Each row comes from the steps of one walk. Every step used is in the known rows, and no mark comes twice. Write the walk behind each row, first mark first.
Known rows:
x > q > w > z > k > j: -11.1 -19.2 -30.7 -23.8 6.5 -9.7 -15.3 -22.4 -12.2 -36.6 6.3 -12.7 13.0 56.7 -17.7 9.9 -1.1 45.6 -53.6 -7.4 28.5 21.0 -16.0 -14.9 -19.8
a > m: 8.6 -3.1 -0.1 -1.7 -21.9 -9.8 15.2 -6.8 -7.8 -1.4 17.0 -17.4 -21.7 -15.4 -15.7 -24.8 -18.7 8.9 13.3 -10.6 17.9 -5.0 39.3 17.4 -3.2
k > q > w > z > x: -14.4 -21.3 -42.7 -37.2 17.4 -57.1 -22.5 -4.0 -2.9 -54.6 9.2 -15.3 1.1 -26.0 -11.5 -9.9 1.0 4.1 -63.0 -10.7 21.2 20.7 -25.3 -2.2 -31.7
k > z: 6.5 -14.8 -17.3 -9.2 6.3 -13.3 -15.6 -12.9 -16.2 -5.7 16.7 -15.5 0.3 14.4 -14.8 18.4 7.3 12.1 -36.5 -22.6 23.7 5.5 -27.6 1.0 -22.0
m > j: 11.9 -11.4 -3.8 -4.1 -21.6 -1.6 16.3 -5.2 -6.9 0.9 3.9 7.9 1.5 -46.5 -18.7 -6.0 -6.8 21.6 6.7 -15.4 27.8 -8.2 23.3 20.8 -2.8
z > x > j > w: -13.1 -2.0 -20.2 -19.2 -13.0 -19.2 -8.7 -6.2 24.1 -22.1 2.6 -5.1 -4.1 1.6 -35.8 -26.8 5.2 19.8 -8.1 -31.6 51.3 21.0 -25.4 16.6 -9.8
a > m > j > k > z > x: 2.0 -15.2 -23.2 -12.0 -4.9 -56.6 -9.0 7.5 -7.0 -14.6 -0.1 -25.7 6.8 -33.2 -23.1 -12.4 2.2 11.8 -24.2 -23.9 24.6 25.5 -30.1 8.6 -7.0
j > w > z > x: -5.2 -15.3 -38.0 -31.1 3.8 -55.3 -14.9 -7.8 0.7 -40.3 0.7 -16.1 -1.5 -35.9 -20.4 -25.1 10.0 4.6 -32.5 -16.7 25.5 20.1 -29.3 3.0 -22.5
m > j > k > z > x > q: 0.9 -13.8 -6.4 -33.2 -11.9 -34.8 -5.9 5.8 4.1 -32.0 13.8 -2.8 16.5 -27.1 -29.5 -8.7 -1.0 73.5 -16.7 -23.0 18.6 29.2 -35.6 22.2 -18.0
w > z > x > q: 0.4 -11.8 -13.9 -42.8 -6.4 -33.8 -10.7 0.6 8.0 -51.6 20.7 1.5 6.2 -25.0 -20.6 -16.3 -3.6 67.6 -12.5 -14.7 16.7 24.9 -21.1 20.3 -28.6
a > m > j > k > z > x > q: 3.1 -13.0 -2.3 -32.8 -17.8 -39.2 -0.1 6.1 3.5 -25.8 14.3 -7.1 11.4 -30.0 -28.1 -17.0 -4.8 72.6 -16.4 -23.4 18.1 26.1 -24.5 23.8 -14.0
m > j > w > z: -3.5 -20.5 -25.9 -35.0 -9.3 -27.7 -1.6 -44.6 -2.1 -8.2 -7.6 0.9 -3.9 -31.3 -25.1 -18.0 8.6 8.0 -44.6 -14.3 26.3 -12.7 -5.1 10.1 -30.6
w > z > x > q > k > j: -10.6 -33.2 -26.5 -22.3 14.4 -11.6 -13.5 -10.8 -15.2 -39.8 27.1 -12.6 16.9 49.5 -14.8 18.3 -9.9 26.4 -34.2 -3.4 26.7 25.0 -7.3 10.2 -20.6
a > m > j > k: -1.5 -15.2 -1.7 -2.2 -33.0 -13.4 16.5 -21.4 -1.3 9.0 -14.4 -9.3 0.3 -38.5 -37.3 -16.4 -19.6 13.9 14.3 -12.8 17.9 3.0 16.1 29.3 -0.2
x > q > k > j: -10.1 -31.6 -18.5 -12.0 8.4 10.5 -5.2 -10.9 -16.0 -31.1 27.9 -10.0 14.4 58.3 -17.9 22.3 -14.4 27.1 -18.9 -3.5 25.8 21.6 3.5 14.8 -14.6
z > x: 2.8 -7.2 -25.5 -9.6 2.1 -33.8 -6.6 18.3 -1.4 -41.2 13.4 -15.5 -0.1 -32.8 -16.1 -16.8 -2.3 9.4 5.7 -16.0 23.8 27.4 -14.5 9.5 -7.8
q > w > z > k > j: -10.0 -19.0 -36.4 -15.9 9.5 -10.8 -16.7 -23.3 -15.2 -31.1 2.5 -17.1 9.5 56.6 -16.2 10.8 -0.9 25.2 -52.3 -6.7 30.7 18.4 -12.6 -20.0 -16.2
q > w > z > x > j > k: -28.1 -11.3 -27.0 -26.0 -2.6 -25.3 -28.7 -18.5 30.9 -34.6 -4.0 -3.6 4.1 10.9 -33.5 -8.0 -19.1 17.0 -16.2 -19.7 39.5 31.1 -23.8 21.9 -20.8
z > k > q > w: -24.8 -21.0 -35.4 -29.8 17.8 -15.4 2.5 -17.0 -9.1 -41.2 7.1 -9.4 -2.0 18.9 -18.7 5.7 -9.3 16.0 -75.3 -6.3 22.8 16.7 -16.2 -9.4 -20.6
a > m > j: 16.3 -7.7 4.3 -2.1 -32.5 -9.3 27.2 -3.7 -8.6 13.5 4.3 -0.1 -9.0 -52.3 -19.0 -23.7 -12.5 21.7 8.4 -15.1 25.7 -14.3 46.7 24.0 4.5
j > k > q: -7.7 -18.8 -15.8 -3.9 -18.5 -29.6 -0.9 -20.4 -10.7 -22.3 -2.0 -16.3 6.9 -6.5 -37.0 20.0 -5.2 15.7 -33.8 -18.0 8.7 14.3 -24.6 6.3 -20.9
a > m > j > w > z > k: 1.5 -11.9 -29.5 -31.0 -4.2 -38.1 21.2 -37.4 0.4 -17.1 -13.4 -7.2 -1.9 -2.4 -28.0 -33.6 8.0 30.5 -29.2 -14.3 36.2 12.1 -11.1 -7.2 -7.1
q > k > z > x > j > m: -20.3 3.7 -24.6 -14.7 3.8 -25.6 -8.0 -8.7 35.0 -46.5 6.1 -5.8 -2.8 23.8 -34.0 45.2 13.3 4.4 1.5 -31.7 54.7 21.2 12.7 13.4 -10.6

Write each row's walk:
-29.6 -24.3 -28.1 -46.5 17.6 -14.4 -14.3 -8.0 4.3 -43.1 12.1 -6.8 4.5 2.1 -19.9 -6.0 -14.9 40.1 -58.8 -7.8 16.8 27.4 -28.0 14.9 -28.4 -> j > k > z > x > q > w
-11.1 -26.0 -43.5 -31.6 13.2 -53.1 -14.3 -10.6 -5.4 -42.9 5.5 -19.1 6.0 -10.8 -18.6 -15.9 8.6 -1.3 -41.8 -11.2 29.3 24.7 -29.3 3.0 -23.3 -> q > k > j > w > z > x
-1.8 -17.1 -34.9 -31.1 -0.4 -57.3 -8.3 -7.6 1.1 -34.6 -3.0 -11.8 2.4 -50.0 -21.2 -28.7 9.5 9.3 -33.2 -17.6 27.7 15.3 -21.6 7.2 -21.3 -> m > j > w > z > x
-7.2 -19.6 -28.8 -36.3 -1.8 -23.9 -7.8 -45.0 -1.7 -20.5 -3.5 -5.8 -7.1 -13.0 -23.8 -15.7 7.2 1.5 -42.5 -12.9 23.4 -6.4 -13.1 4.5 -35.5 -> j > w > z
-3.1 3.7 -17.5 -15.5 0.9 -25.8 -34.6 15.8 31.1 -32.7 24.0 -1.7 -0.3 22.8 -17.4 -0.4 -3.3 33.4 -11.8 -37.9 57.0 29.2 -25.3 13.1 -12.5 -> k > z > x > j
-16.5 -4.7 -17.0 -11.0 -13.8 -19.2 -20.0 -5.8 29.7 -27.0 -2.5 -4.6 3.6 5.1 -39.0 -6.8 -18.4 22.3 15.4 -24.8 38.8 34.1 -21.7 27.0 -7.7 -> z > x > j > k
-27.1 -26.6 -25.1 -24.3 -1.4 -17.6 5.1 -21.3 -8.8 -19.6 -1.0 -11.1 -2.5 -8.6 -26.3 3.2 -17.6 7.1 -72.7 -5.5 13.7 2.9 0.7 8.6 -23.2 -> a > m > j > k > q > w
-16.8 -14.0 -27.9 -23.7 3.0 -25.1 -9.0 -10.9 21.6 -20.5 8.1 -7.5 0.6 19.4 -33.4 -17.7 6.4 11.5 -27.3 -31.1 55.7 26.3 -34.9 17.0 -11.7 -> q > k > z > x > j > w
1.6 -19.5 -29.6 -23.5 -8.8 -50.2 13.9 -28.0 -11.7 -28.0 -6.8 -8.1 7.5 -4.6 -32.1 1.9 14.4 34.4 -64.6 -22.3 26.7 12.8 -32.3 -15.6 -19.6 -> m > j > w > z > k > q
-24.0 -31.4 -35.8 -43.9 8.2 -32.0 -15.0 -44.8 -4.3 -29.8 -3.5 -2.1 -1.1 -12.3 -20.0 6.7 -6.4 6.3 -89.1 -5.3 15.9 -5.3 -8.2 2.8 -43.9 -> m > j > k > q > w > z
1.6 -10.5 -24.1 3.5 -2.3 -1.7 -6.1 -7.7 -17.9 -23.4 5.8 -19.3 10.9 52.3 -20.4 12.8 -0.8 28.8 -16.0 -11.6 32.0 23.4 -10.9 -13.6 -2.0 -> z > k > j
0.3 -15.0 -30.8 -8.5 3.0 -14.1 -13.5 -20.8 -16.6 -28.9 2.8 -17.2 10.7 51.9 -17.7 10.3 2.5 27.3 -34.0 -11.1 30.8 18.2 -12.8 -19.6 -13.6 -> w > z > k > j
-13.8 -18.2 -41.7 -37.9 19.1 -47.3 -22.4 -3.5 1.7 -52.8 8.3 -12.8 -1.3 -26.6 -8.7 -16.9 -2.2 2.3 -47.4 -8.4 23.5 19.5 -17.8 1.8 -29.2 -> q > w > z > x
-8.5 -31.6 -26.5 -1.3 13.2 9.1 -5.2 -12.1 -21.5 -25.0 23.2 -17.1 9.7 57.4 -12.7 24.8 -12.6 -1.7 -17.8 -1.6 28.7 17.0 7.7 8.1 -11.6 -> q > k > j
-7.6 -13.6 -27.2 -6.8 -10.7 -7.7 5.5 -23.8 -10.7 -10.1 -9.4 -21.1 5.4 30.5 -35.1 -11.4 12.0 16.9 -25.8 -18.3 32.6 17.0 -26.9 -7.6 -5.7 -> z > k > j > w
-21.1 -29.4 -30.6 -44.2 2.9 -35.8 -8.7 -42.8 -5.7 -23.6 -2.5 -5.7 -4.0 -14.4 -20.3 -3.1 -9.7 5.5 -87.8 -4.3 15.2 -8.5 3.6 3.9 -40.9 -> a > m > j > k > q > w > z
-25.1 -20.3 -26.9 -46.3 18.4 -13.1 -14.3 -1.7 3.1 -44.4 20.8 -3.3 1.9 2.0 -13.7 -6.7 -12.1 41.2 -61.0 -7.5 19.9 21.8 -22.3 12.4 -30.3 -> k > z > x > q > w
-28.5 -25.7 -36.7 -46.2 12.8 -29.5 -25.7 -42.0 8.8 -39.6 3.5 0.7 -2.7 14.6 -18.2 8.5 -9.7 10.2 -86.2 -9.0 25.1 2.4 -13.6 2.9 -47.5 -> x > j > k > q > w > z
-10.0 -31.9 -22.9 -15.5 10.9 -4.1 -7.8 -2.3 -14.6 -37.6 28.0 -14.5 17.0 48.6 -16.9 16.2 -9.6 28.2 -20.6 -5.3 26.4 29.1 -5.0 13.4 -12.2 -> z > x > q > k > j
-1.3 -14.7 -13.6 -13.1 -23.1 -7.1 20.6 -21.4 -5.0 6.8 -10.9 -2.0 -1.9 -38.9 -34.1 -24.2 7.1 12.7 -10.3 -20.4 31.1 -4.8 -3.3 18.0 -4.8 -> m > j > w
-0.5 -13.6 -34.0 -26.6 7.7 -51.4 -19.2 -1.1 -0.2 -46.6 9.6 -12.9 -0.3 -34.7 -12.8 -17.2 1.4 8.5 -21.1 -13.4 23.5 20.4 -17.6 4.7 -24.1 -> w > z > x
-8.6 -6.5 -22.2 -20.4 12.8 -26.2 -29.5 11.3 29.1 -37.2 27.6 -1.3 2.9 32.8 -16.8 2.3 -6.0 26.0 -14.4 -32.3 60.6 33.5 -22.8 17.4 -12.2 -> q > k > z > x > j
-1.2 -13.7 -34.5 -32.8 1.9 -33.5 14.8 -38.1 0.5 -24.2 -13.7 -2.2 3.4 -0.8 -26.5 -26.9 11.7 32.2 -29.2 -14.2 36.2 15.4 -21.7 -9.3 -9.4 -> m > j > w > z > k
-14.6 -38.2 -25.5 -46.1 18.2 -25.9 17.0 -15.8 3.1 -44.8 21.5 3.5 13.7 -5.3 -21.9 -14.8 -7.1 29.7 -18.4 -4.4 31.4 26.1 -8.7 33.9 -16.0 -> m > j > w > z > x > q > k
-7.5 -21.7 -31.5 -29.1 -4.1 -23.2 -16.7 -44.6 -8.1 -17.8 -2.4 -10.9 -1.9 9.5 -24.0 -3.7 9.2 3.6 -55.3 -12.4 24.0 -4.8 -14.2 -2.3 -36.7 -> k > j > w > z
-26.6 -18.2 -24.0 -44.3 13.5 -7.3 -9.0 0.8 6.3 -49.9 19.5 -0.5 0.7 -5.8 -14.2 -13.4 -17.4 40.9 -45.4 -3.9 19.1 22.6 -10.4 16.8 -26.5 -> z > x > q > w
-21.4 -26.4 -38.2 -44.0 16.2 -28.6 -19.7 -39.4 -7.2 -39.3 7.8 -2.5 -5.7 1.2 -12.1 7.6 -4.9 3.0 -88.6 -5.0 16.9 -5.4 -6.5 -3.3 -47.1 -> k > q > w > z
-14.4 -36.5 -27.2 -43.6 27.0 -22.4 9.3 -12.0 3.2 -54.5 31.8 0.7 9.6 9.1 -15.4 -5.8 -15.2 28.1 -11.7 -0.2 25.5 31.6 -6.1 31.2 -19.7 -> w > z > x > q > k
